Known rows, with every step that occurs
E-G-L-C-N-H-S: [-14.2 -26.6   5.3   6.4  11.8  13.9  22.3  -6.0  54.0 -21.2  -2.5  36.1
 -25.7  -2.2  16.3 -32.8  14.1 -21.1  -8.8 -25.0  -8.5 -35.7]
G-L-C-H-N: [ -8.5   0.5  25.0 -12.5 -25.6   5.1  12.6  -0.4   7.9 -40.0  -3.9   7.4
  10.3  13.2  -7.4  -7.5  -3.0 -14.7 -12.4 -24.7   8.4 -22.1]
H-N-C-L-G: [  1.2   2.5 -12.8  16.4 -30.9  -6.2  -7.8  -0.8 -17.6  -6.7  -2.2 -45.0
  19.2  12.8   0.8   7.7 -43.3   4.6   5.9  17.3  10.1   5.2]
E-G-Y: [ 21.1  -6.2 -12.3  15.2  41.3  13.2  -3.3   4.7  23.0  -6.0  38.2  57.7
  -8.5  -9.4 -42.9 -12.0  19.4   5.6  -4.7 -24.1   7.6 -16.0]
H-N-C-L: [ -6.2  -2.2 -23.6  10.9 -32.3   3.0  -7.8  -2.6 -12.2 -34.7 -13.7 -50.8
  34.4  18.0  14.0  14.1 -35.5   6.6   3.9  31.5  -0.8  21.1]
S-H-N: [-16.4  19.8  -3.9 -23.5 -11.3  12.3  -6.3  -7.6 -33.6  20.6   2.5 -12.2
  38.9  21.0  30.2  30.0  -0.4  11.2  -0.8  28.5  -5.6  35.4]
S-H-N-C-L: [-16.2  14.5 -31.6 -10.0 -27.6  -8.6  -3.9  -8.9 -28.0  -9.1 -21.9 -63.8
  44.0  27.5  41.9  22.9 -28.4   0.6   3.3  47.2  -0.3  22.6]
N-E-G-L: [  0.2  -2.8  -5.7  -1.9  30.2  15.8 -13.8  19.3  33.8   3.4  13.1  34.4
 -30.1 -24.5 -39.1 -26.0  18.8   5.5   1.4 -11.8   4.1  -1.9]
E-G: [  7.6 -12.5 -19.2  20.3  20.2  21.2 -13.0   2.6  27.4 -17.6  24.7  32.6
 -11.3   0.0 -27.2  -0.5  21.4  21.8   0.3 -19.9  -4.8   5.9]
N-H-C-L: [ -4.2 -13.3  -1.0  15.0  -0.8   0.8 -13.7  -9.2  15.3 -70.9 -27.8 -41.5
 -12.2 -16.6  23.3  18.8  10.9  -3.0   2.3  32.9 -11.8  24.5]
C-N-E-G-Y: [  6.8  -1.8  -5.3 -17.6  52.7  -6.0   2.1   8.2 -16.3  33.5  25.9  64.9
 -18.0 -24.7 -13.4 -22.9   6.1  21.4  11.9  -8.6 -14.2 -33.3]
S-H-C-L: [ -6.2   6.6 -25.5  -9.3   9.9  -4.1 -11.4  -7.6  -2.4  -6.2 -24.7 -58.4
   4.4   3.3  41.0  34.7  -1.4   9.8   0.8  15.4  -2.9  30.8]
L-G-E: [ 20.7   0.2  29.8  11.4  13.4  -4.7   0.9  13.4 -13.2  59.7  30.8  52.0
 -21.1  -3.9 -23.7 -14.3  28.6  -7.8   3.8 -32.3   1.9  11.5]
Y-G-L: [ 12.2 -13.5   9.3   1.4 -12.5  12.2  13.3  15.9  24.7  59.2  11.3  21.0
 -16.3  -6.4 -67.2  -3.4  27.4  -3.2 -16.6 -47.4  32.8  11.8]
C-L-G: [ 16.4   1.9  -9.1   7.4 -10.7  -7.9   3.4   2.7 -24.6  17.6   9.8 -11.6
 -15.5 -11.0 -16.6   3.8 -18.0   5.4  -3.3 -29.5   5.8  -6.0]
L-C-N-H: [ -4.0 -23.3  28.7  -3.3  -5.8  -6.9  26.4 -15.7 -13.6 -11.1  -9.7  27.8
  -2.0  -2.6  26.5  -8.7  34.1  -8.3  -5.4  -9.8 -20.7 -25.2]
S-H-N-C-L-G: [ -9.8  22.4 -21.2  -4.2 -27.1 -17.8  -4.2  -6.1 -31.0  17.6 -10.5 -58.7
  28.8  21.1  27.5  17.1 -36.4  -0.1   5.0  32.4   8.8   6.7]
L-G: [ 16.9   6.1  10.3   8.9  -1.1   5.8  -2.5   1.2  -8.9  54.6  24.4  26.6
  -9.2  -7.1 -32.9   3.2   9.9  15.7   3.4 -29.0   1.6  -0.2]
N-H-S: [-12.1   2.6   0.9  -0.7 -14.5  23.5   1.3 -16.7  14.8  -1.3 -15.9  13.2
  10.2   0.3  28.1   6.4  18.5  -7.4   5.4  46.3 -36.6  27.4]
C-L: [  8.9  -4.6 -21.1   0.8 -11.1   3.4   3.1   0.2 -21.4 -16.3  -4.1 -19.1
   2.1  -2.8   0.8  10.4  -6.4   7.7  -5.2 -12.2  -7.4  13.9]
G-E: [ 12.3  -8.3  17.5   3.9  13.4   6.5   1.4  11.8  -9.7  24.2  14.3  46.7
  -1.8   5.5  -3.6  -8.2  41.9  -7.0   0.7 -12.0 -12.7  36.4]
G-L-C-N-H-S: [-13.7 -16.6  23.2 -14.4  -8.1   8.7  36.3  -9.6  21.9  16.5 -16.7  22.1
  -5.0  -3.3  32.1 -24.7  15.1 -27.8 -10.1 -19.3 -15.3 -26.8]

Rows
[  4.0  -1.1   1.8  18.7 -19.6 -14.8  -5.9   9.0 -20.3  -5.6   1.4 -22.9
   9.3  16.9   5.9  -6.8 -29.8 -11.8   6.2  14.6  10.0  15.8] | H-N-C-L-G-E
[ -5.8   0.4  -8.6  11.2 -25.3  15.8 -12.6  -4.3  -0.9  -4.6  -4.5 -21.2
  41.8  19.9   3.3  14.8 -10.3  16.5   8.9  33.4  -5.2  27.7] | H-N-C
[ 11.3  17.8 -10.9  -8.1  27.0 -20.0  -3.1  -3.6  -9.8  27.4  -1.9 -31.7
  -7.8 -11.3  15.0  20.8 -10.2  -4.8  -1.1  -2.8  16.3  -3.6] | S-H-C-L-G-Y
[ -7.5  21.9 -33.5   1.4 -30.3   2.8  -4.8 -17.7  22.3  -5.4 -29.5 -16.1
  31.3  30.2  14.5   9.2 -12.9  17.6  23.1  47.5 -38.3  -1.8] | N-C-H-S
[-22.5   7.0  11.6 -19.0  13.0   4.9  -4.0   6.8   9.1  -5.7  -0.2   2.8
   0.1   3.6  14.4 -11.5   4.2 -14.0 -10.6  10.2  14.7   2.0] | S-H-N-E-G-L-C
[-12.4   0.1   1.3  -0.7  15.9  22.1 -28.2   9.3  -0.4 -19.0  16.9  25.1
  -1.5  -5.7 -11.3   0.4  -4.8  21.2   7.0  28.3  -6.0  25.8] | H-N-E-G
[ -4.4 -22.0  30.6  -9.4  -6.0  -3.1  33.7  -3.2   7.9  -1.5  -5.8  22.8
  -8.7 -10.8   9.2 -25.6  26.1 -24.8 -13.6 -34.2  -0.4 -36.6] | G-L-C-N-H
[ 12.8  -6.7  -4.9  17.8  11.4  -1.6 -15.4   0.6  10.0  -2.3  -4.2 -37.3
 -26.6 -15.9  -0.8  20.8 -14.6  15.1   4.2 -18.8   8.2  12.1] | H-C-L-G
[  0.7 -14.1  -1.2  -3.9  25.1  10.1  -7.3  -5.6   2.8  22.2  -4.3  -2.7
  -2.7  -5.9  23.6  24.8   6.5  38.0  15.2  -9.6 -18.8  13.1] | H-C-N
[ -7.2  -2.2  36.3 -14.4 -23.3  -5.4  10.1  13.1  10.1   5.1  -7.5  18.0
 -16.8  -1.2 -48.9 -12.8   8.2 -14.5 -15.2 -16.0  29.2 -10.2] | Y-G-L-C-H-N-E
[  3.0   0.3  14.8  -2.4 -16.1  -4.9  10.3 -12.6  -2.4 -36.5  -9.5  18.6
   5.4  14.2  -4.3   3.1  21.9   2.6  -4.5 -13.6 -16.7 -21.6] | L-C-H
[ 11.7   9.1  -7.2  13.2 -14.7 -12.7   0.6   1.7 -20.6   1.2   7.9 -24.4
  21.5   3.5 -11.5  -0.9 -44.4  -8.3   1.9  13.8  19.2 -13.5] | H-N-C-L-G-Y
[ 14.0  -1.6  13.3  16.0  16.2 -14.6  -5.7  -4.8   8.2 -34.2  -5.2 -14.3
 -24.7 -31.2  -3.9   4.1   0.3 -17.6   0.5  14.6   8.4 -10.3] | N-H-C-L-G-Y
[ -4.7   0.0   6.0  -4.0  18.3  -2.5  -5.7  10.5  35.3 -40.2  -0.3  35.4
 -34.3 -13.5 -33.0 -32.3  16.8  -3.8  -1.4 -15.2  -0.3 -35.8] | N-E-G-L-C-H
[ 28.6   8.3  -3.0   2.2   8.9 -16.2  12.4   4.9 -28.3  27.0  22.6   9.7
 -12.7 -19.3 -29.7  -6.8 -18.9  -9.5  -8.1 -33.0  15.7 -26.5] | C-L-G-Y
[  0.1 -13.1   9.7   4.9  28.7  10.9  -2.4  15.5  44.2  -9.2   5.8  35.7
 -35.1 -23.2 -32.3 -35.5  26.6  -9.7  -8.7 -26.2   9.4 -16.3] | N-E-G-L-C
[ -8.6   1.3  22.9  -5.5 -26.8   2.0   3.6 -12.7 -14.2 -54.5  -5.9   9.9
  20.5  22.1   8.6  12.2  -0.9   3.3  -4.9   2.6 -11.8 -10.3] | L-C-H-N
[ -7.3  16.7  -5.2  -1.4 -16.4 -25.7  -1.6   3.3 -34.1  21.1  -5.9 -37.4
  19.3  25.7  31.9   2.6 -22.8 -18.1   5.0  28.3  10.4  17.7] | S-H-N-C-L-G-E
[-17.5   1.7 -14.2 -24.1  48.4  -3.8 -12.4   5.7  20.8  25.2  -8.1  -8.4
 -22.4 -13.2  26.2   1.9   5.9  18.4  12.4   1.5  -0.9  -4.1] | S-H-C-N-E-G-L
[  1.3  27.6 -16.2  -9.6  -9.7 -24.0   4.1  -4.1 -34.2  25.8   0.3 -37.1
  31.2  13.0  13.4   7.8 -38.1 -13.4   0.0  28.0  18.3 -11.6] | S-H-N-C-L-G-Y
